Each row was made from one small tree. Brackets hold a mark, then the marks that hang from it, in alphabetical order. Every link used is in the known rows. Write each row's tree.
Known rows:
[R C L S]: [ 11.5  -1.8   6.1  12.7   5.9 -23.5   7.2  15.7  -7.8  12.0   5.7  14.3
 -18.7   2.1  10.1  -8.6 -15.7   7.2   6.2  -0.5  -2.2   8.9  12.0]
[C R]: [  9.9   0.1  13.0   9.8 -13.5   2.9   5.5  12.6 -14.8   7.3   2.0  16.0
 -18.6  12.3  -0.6 -10.3  -8.3  10.7  10.6  11.2   0.7   5.2  13.9]
[R C]: [ 12.5   0.0   9.3   9.8  -3.0 -14.8   5.7  12.0  -7.6   7.2   4.7  20.2
 -24.5   8.3   3.8  -6.8 -14.5   7.9   8.2  -0.4  -5.8   3.8  12.9]
[U [A B [K L]]]: [ 27.2   8.2   4.6  13.2 -18.0  -5.3   2.2  12.8 -12.2   4.2   6.5  12.2
 -24.8  14.9 -18.2 -13.9   4.0   1.2   9.3  -5.0  -2.0   7.5   8.9]
[C [R L [S [B A]]]]: [ 13.2   1.2   9.4  21.2  -3.3  -5.6   4.3  16.5 -17.8  15.0   2.9  12.3
  -2.4  -3.2  26.1  -0.4  -5.1  11.2  14.3  10.5  12.4   8.8  18.4]
[S [B [A U]] R]: [  8.1 -18.4   0.7  17.9 -10.6 -11.5   0.6  14.2  -2.7   7.3  -0.1  19.0
 -15.5   2.7  11.6  -8.2 -13.4   5.8  19.8  -2.1  -3.5   0.4  19.0]
[R C L]: [ 11.9  -0.1   8.3  10.9   3.8  -9.5   6.8  13.9  -6.4   9.8   6.5  17.7
 -31.3   3.4   8.7  -4.3 -25.8   7.1   7.0  -2.1  -4.4   3.0  12.7]
[R C L [S [B A]]]: [ 14.6   0.3   6.4  20.5   7.4 -23.7   4.2  15.8  -9.7  15.1   4.8  16.2
  -8.8  -7.7  29.9   3.4 -10.7   8.8  12.1  -1.5   5.8   7.4  17.1]
[B A]: [  8.8   5.3   4.0  10.4  -4.7   0.7   4.0  11.4 -11.7   8.1   2.4  14.7
 -38.2   5.0  17.1  -4.1  -8.1   8.6  10.3  -0.2   3.2   5.5  17.9]
[K [A [B S] U] L]: [ 16.4 -11.1  -9.3  12.6 -14.7 -20.4  10.1   8.5 -15.7   3.4   6.5  12.8
 -35.1   1.3 -15.1 -14.8  -0.3  -1.4  10.1  -0.1   6.0  -2.5  15.5]
[S B [R C]]: [ 21.1  -8.5   6.9  19.5  -9.3 -25.0   2.9  13.5   0.8   8.0   2.3  23.4
   3.0  10.8  10.6  -2.3 -20.2   6.7  12.8  -0.8 -11.9  -2.5  14.5]
[K L]: [  3.2   0.6   3.0  16.9 -12.7  -5.3   5.2   9.0  -9.7   5.8   3.8   8.2
 -30.3  11.5  -8.7  -5.6   2.3   5.9   8.0  -0.5  -6.7   5.0   9.7]
[R C L [S B]]: [ 17.8  -1.8   5.2  20.0   0.9 -26.7   5.5  15.3  -6.1  13.0   6.0  15.6
  -9.2  -2.2  15.0   3.1 -14.5   8.6  11.5  -0.8  -3.4   5.7  12.5]
[U [A B] Y]: [ 21.3  12.5   9.7  -1.9  -9.6   0.1   5.7  12.8 -13.1   5.3   9.5  16.1
 -66.2   4.1   0.2 -18.7  -5.7   7.4   3.3  -1.5  -2.2   5.4  13.1]
[C [R [L [K A]] S]]: [  3.2  -3.7   0.2  13.8  -2.4 -20.1  -1.4  14.4 -20.9  13.1   5.1  18.0
 -13.5  11.0 -12.7  -6.4  -2.7   7.9   6.5   9.1   6.2  17.5  19.7]
[K A L]: [  1.7  -1.0  -2.7  16.2 -13.2 -13.8   4.8   5.1 -15.1   6.4   5.7  14.8
 -29.7  11.8 -18.1  -4.9   8.0   4.2   6.9  -1.6   3.0   4.9  16.1]
[B A S]: [ 15.7   6.0  -0.1  11.7  -4.4  -5.5   6.1  11.2 -14.4   9.4   0.7  10.5
 -31.6   6.5  22.6  -6.6 -20.2   5.7  11.7   4.3   6.2  -1.8  19.5]
[B [S [R C [L K]]]]: [ 14.9  -8.7  -0.9  17.2   3.9 -29.5   0.0  18.1  -2.8  11.6   2.8  16.3
  -9.2  16.2   4.4 -10.2 -43.3   1.5   6.8   1.1 -12.7  -2.3  15.3]
[A [B S] K [U Y]]: [ 15.9  -6.8   2.5  -3.0  -6.7 -10.5  -0.1  16.1 -12.9   3.7   6.2  12.0
 -61.7   8.7  -5.4 -16.1 -18.8   5.0  14.7   0.9  -9.7  -0.1  12.9]
[U [A B [K L]] Y]: [ 15.0   9.1   8.4   4.1 -11.5  -5.3  -1.4  12.1 -15.0   5.0  10.5  11.7
 -48.8  14.3 -20.5 -17.6   7.6   4.1   6.3  -4.3  -5.1   8.6   9.1]
[A [U Y]]: [ -9.0 -11.7   7.1  -1.9  -5.9  -3.7   1.1  12.2  -9.7   4.8   6.5  14.5
 -68.7   4.7 -10.3 -17.9  -8.1  10.4  11.3   0.5  -9.9   5.4  12.8]
[L [K A]]: [  6.4   0.2  -7.2  10.2  -8.5 -16.1  -3.3   8.4 -14.1   7.1   3.6  21.2
 -38.6  15.4 -14.5   0.9  -5.2   5.8   7.8  -1.8  -4.5  11.8  19.3]
[B S]: [ 16.7   3.6   0.3  11.7 -11.5  -8.8   7.2  11.2 -11.3   7.4   1.2   9.4
 -30.7  11.7   8.6  -7.3 -24.0   5.3  10.6   5.1  -3.0  -3.9  14.6]
[R C [L K] [S B]]: [ 14.2  -3.0   1.1  21.8   2.7 -32.4  -3.0  17.2  -4.8  13.9   6.2  16.3
 -10.0   2.2   6.1   7.7 -13.7   7.9  10.0  -1.5 -11.3  12.5  11.9]
[K [A U] L]: [ -8.3 -16.6  -4.1  12.9 -13.6 -15.9   4.2   7.1 -13.8   5.0   5.8  15.2
 -33.3   6.6 -30.5 -15.0   8.8   3.0  11.5  -2.3   3.0   7.0  15.6]

Write each row's tree:
[  1.3 -11.0   3.1   6.7  -5.7  -2.9  -3.7  14.3 -12.0   6.3   1.2  17.2
 -35.0   9.2  -2.8 -11.3  -9.8   5.8  19.8  -3.7  -0.1   8.3  16.9] : [B [A K U]]
[ -5.8 -11.2   5.8   7.3  -1.9 -18.1  -1.5  13.8 -11.6  10.4   6.0  12.6
 -44.4  -6.2   9.9  -9.6   7.1  11.4  16.4   1.0  -0.2  10.1  17.7] : [R [S [B [A [U Y]]]]]
[ 16.8  -6.8   6.4  21.8   3.9 -16.6   2.8  15.8  -2.1  12.9   3.3  22.1
  -2.5   1.2  28.6  -0.4 -28.3   6.0  12.4  -3.4  -0.6  -2.5  19.3] : [S [B A] [R C L]]
[ 35.0   6.5  -9.7   8.7 -12.6 -15.0  10.7   9.1 -16.9   4.7   4.0  17.9
 -37.5   5.4   9.0  -3.7 -15.0   2.4   7.2   1.6   6.1  -4.8  19.8] : [K [A [B S]]]
[  3.7  -9.2  -5.3  -3.2  -5.3 -16.0  -3.7  11.5 -14.6   3.2  10.1  23.2
 -72.9   3.4 -19.8  -9.2   2.1   6.6   7.1  -3.7  -8.0  12.7  17.7] : [L [K [A B [U Y]]]]
[ -1.1 -11.3  -0.8   2.0  -9.6 -13.7   4.5   8.2 -15.4   2.9  11.5  16.4
 -63.9  -0.3 -22.9 -16.2  15.8   4.7   6.5  -3.6  -0.5   5.0  14.5] : [K [A B [U Y]] L]
[ 35.3  10.8   4.4   7.0 -15.9  -1.5   2.0  14.4 -12.3   4.5   4.2  17.5
 -31.9  13.6  -5.8 -12.4 -10.3   3.4  10.7  -5.1  -2.0   7.7  12.2] : [U [A B K]]
[ -4.7 -18.5   5.3   8.7  -5.6 -11.5  -2.8  13.9  -5.1   7.9   4.2  18.5
 -38.4   2.1   8.5 -12.4 -10.3   8.8  16.5  -0.7  -6.5  -0.1  19.6] : [S [B [A [U Y]]] R]
[ 28.1 -15.0  -2.6  10.5 -13.9 -15.8   9.6  16.5  -2.8   2.5   0.5  13.2
 -28.8   6.7   6.0 -21.2 -26.7   0.0  12.5   0.9  -8.7  -7.8  14.4] : [A [B [S R]] U]
[ 20.4   3.7  -5.0  13.2 -13.8 -11.4   8.6   6.4 -14.6   3.5   6.9  16.1
 -35.1   5.3  -7.9  -2.0  11.7   2.7   4.5  -3.1   3.0   4.0  14.9] : [K [A B] L]
[  2.1   1.9   2.9  17.0  -6.6  -4.1  -3.0  11.3 -13.5   7.9   2.7  10.7
 -20.6  15.2  -3.3  -2.8   4.2   4.8  13.7  -3.5   0.3   8.2  14.2] : [B [A [K L]]]
[ -6.3 -10.2   2.2  -1.2  -0.2 -10.0  -4.9  14.3 -16.0   8.5   3.7  12.3
 -53.7   9.5  -0.7 -18.3 -18.5   6.3  18.1   1.8   1.1   1.8  18.7] : [B [A K [U Y]] S]
[ 21.1  -9.6 -13.7   7.2 -10.1 -22.4   2.0  12.3 -13.8   4.1   3.8  18.9
 -45.7   5.3 -11.5  -8.6 -13.4   0.4  11.1   0.0  -1.7   4.1  18.7] : [L [K [A [B S] U]]]
[-19.2 -13.2   7.0   3.9  -1.8  -6.4  -7.2  12.2 -14.4   6.9   7.9  11.4
 -50.5  10.0 -18.2 -16.7   8.7   7.0  15.3  -3.6  -2.9  10.2  13.9] : [B [A [K L] [U Y]]]
[  7.4  -8.1   0.8  -4.7  -7.4 -10.5   4.5   9.9 -14.9   3.0   9.7  22.2
 -73.5  -1.5 -10.8 -14.2   0.7   7.0   7.8  -3.3  -0.7   4.9  18.1] : [K [A B [U Y]]]
[ 15.0  -1.5   9.7  20.1  -9.5  -9.2   5.1  16.2 -14.4  13.3   3.7  11.3
  -4.4   1.8  11.7  -0.7  -9.1  11.4  13.5  11.4   2.2   7.7  13.7] : [C [R L [S B]]]
[  8.7  -9.5   3.4  16.1   4.5 -22.5  -2.4  17.5  -0.2  10.3   3.8  21.0
 -14.1  15.2  -1.1  -7.6 -31.4   4.3   5.5  -3.5 -16.4   5.5  13.7] : [S [R C [L K]]]
[ 12.9  -8.3   8.0  13.9   2.2 -16.7   5.8  16.0  -1.0   9.5   4.1  19.8
 -12.6  10.4   7.8 -12.4 -32.5   4.8   6.1  -2.3  -8.4  -1.4  14.1] : [S [R C L]]
[-20.7 -16.1  -0.5   3.8  -8.3 -16.1   0.6   6.5 -16.0   5.4  10.0  16.0
 -58.6   6.1 -33.8 -18.4  12.1   6.3   8.7  -1.4   0.3   6.7  15.8] : [K [A [U Y]] L]
[-10.9 -11.1   7.5  -1.9   0.5  -2.9  -7.3  14.5 -13.8   6.8   5.4  16.3
 -59.3   8.8  -6.4 -15.1  -6.1   9.5  16.6  -2.8  -3.4   9.3  16.9] : [B [A K [U Y]]]
[ 19.3  -5.4   1.1  22.0 -10.4  -6.8   3.7  14.3  -2.3   9.5   1.5  15.3
 -18.2   8.0  13.4   2.4 -30.1   6.2  12.8  -2.4 -11.4  -4.5  14.5] : [S B [R L]]
[  9.2  -6.3   6.7  -3.6  -6.9  -1.7   5.0  13.7  -9.3   2.2   7.8  15.3
 -76.0  -2.3  -1.2 -14.9  -5.1   9.0   8.6  -2.1 -10.6   4.5  11.6] : [A B [U Y]]
[ 19.7  -9.4  -4.3   4.5 -12.9  -9.8   7.6  10.4 -12.4   1.9   5.5  21.6
 -49.8  -1.0  -7.4 -10.7  -2.5   4.4  10.8  -3.5   2.4   4.3  17.9] : [K [A B U]]
[ 13.9  -5.7  -7.5  17.5  -3.6 -16.5  -0.7  16.5  -5.0  10.4   0.3  11.1
 -22.9  18.4   3.6  -7.5 -41.4   1.5   7.6   1.6 -13.8  -1.4  15.5] : [B [S [R [L K]]]]
[ 19.7  -8.5   5.4  21.2  -3.0 -19.9   4.2  15.6   0.0  10.6   4.1  21.0
  -4.4   6.2  14.2  -0.7 -32.0   5.6  11.1  -2.9 -10.2  -3.9  14.3] : [S B [R C L]]
[ 14.2   3.3  -0.8  20.9  -0.7 -10.9   4.3  14.5 -11.5  13.7   3.3  10.6
 -22.6  -5.0  29.4   6.3  -8.4   8.7  13.5  -1.1   4.9   7.3  17.8] : [R L [S [B A]]]
[ 19.4  -7.6   6.0  19.0  -3.0 -24.1  -5.1  15.5  -3.5   9.7   0.7  25.5
  12.6  14.9  15.0   0.0 -18.1   5.7  18.3  -4.4  -4.9   0.4  19.1] : [S [B [A K]] [R C]]
[-15.9 -15.5   6.8   3.9  -7.5  -9.8  -5.8  12.1 -11.3   5.2   7.7   9.8
 -52.1  14.7 -32.0 -17.2   4.6   6.7  14.5  -2.6 -12.4   9.0   8.8] : [A [K L] [U Y]]
[ 19.9 -10.3  -3.8  12.8 -14.4 -14.2   3.9  14.3 -11.2   2.8   3.5   6.7
 -29.0  10.0 -14.2 -13.3  -7.6  -0.3  15.8  -1.0  -6.8  -0.9   8.9] : [A [B S] [K L] U]
[ -6.8 -13.6   2.3  13.8  -7.0  -6.5  -3.2  12.6 -11.7   6.4   2.4  11.3
 -26.2  10.4 -15.8 -12.3   5.0   4.1  18.3  -4.6   0.6   9.5  13.4] : [B [A [K L] U]]
[ 19.5  -8.0   3.2  14.1  -5.2 -29.1   7.1  14.3  -3.0   8.1   1.2  17.2
  -0.4  16.6   8.4 -16.8 -32.6   2.5   8.7   3.5  -6.4  -7.3  15.6] : [B [S [R C]]]
[ -8.0 -13.1   8.0  -2.4  -5.4  -5.7  -6.0  13.9 -11.4   4.9   5.5  14.7
 -60.2  13.7 -20.1 -16.1 -10.1   9.0  15.8  -2.2 -12.9   7.0  12.0] : [A K [U Y]]
[  7.9   3.6   4.3  15.3 -16.4  -8.2  -1.7  10.9 -12.7   7.2   4.8  10.8
 -19.0  21.1 -27.8 -15.6   1.2   2.3  11.4  -2.7  -1.3   9.5  10.2] : [U [A [K L]]]
[ 31.7   9.7  -1.8  14.9 -18.0 -13.2   4.3  13.0 -14.4   5.9   5.0   7.5
 -19.5  16.2 -12.7 -16.3  -7.5  -1.9  10.3  -0.5   1.4   1.5  10.5] : [U [A [B S] [K L]]]
[  4.2 -14.0  10.7  16.7 -10.4 -13.1   2.5  16.0 -15.1  11.2   1.3  15.3
  -3.0  -3.8   9.0 -10.8   7.0  10.9  20.2  11.1  10.5  11.4  18.2] : [C [R [S [B [A U]]]]]
[  4.8  -4.0  -4.4  13.7   7.6 -37.5  -1.3  13.7 -13.1  13.2   6.9  21.3
 -20.0   7.0  -8.8  -3.7  -8.1   5.0   4.6  -2.2   0.2  16.0  18.1] : [R C [L [K A]] S]
[ 17.9  -1.4   9.8  19.4 -15.9 -14.7   4.0  13.9 -14.1  10.5   1.0  13.4
   3.5   7.0   6.0  -2.0   2.8  11.9  14.7  12.4   0.9   8.6  14.2] : [C [R [S B]]]
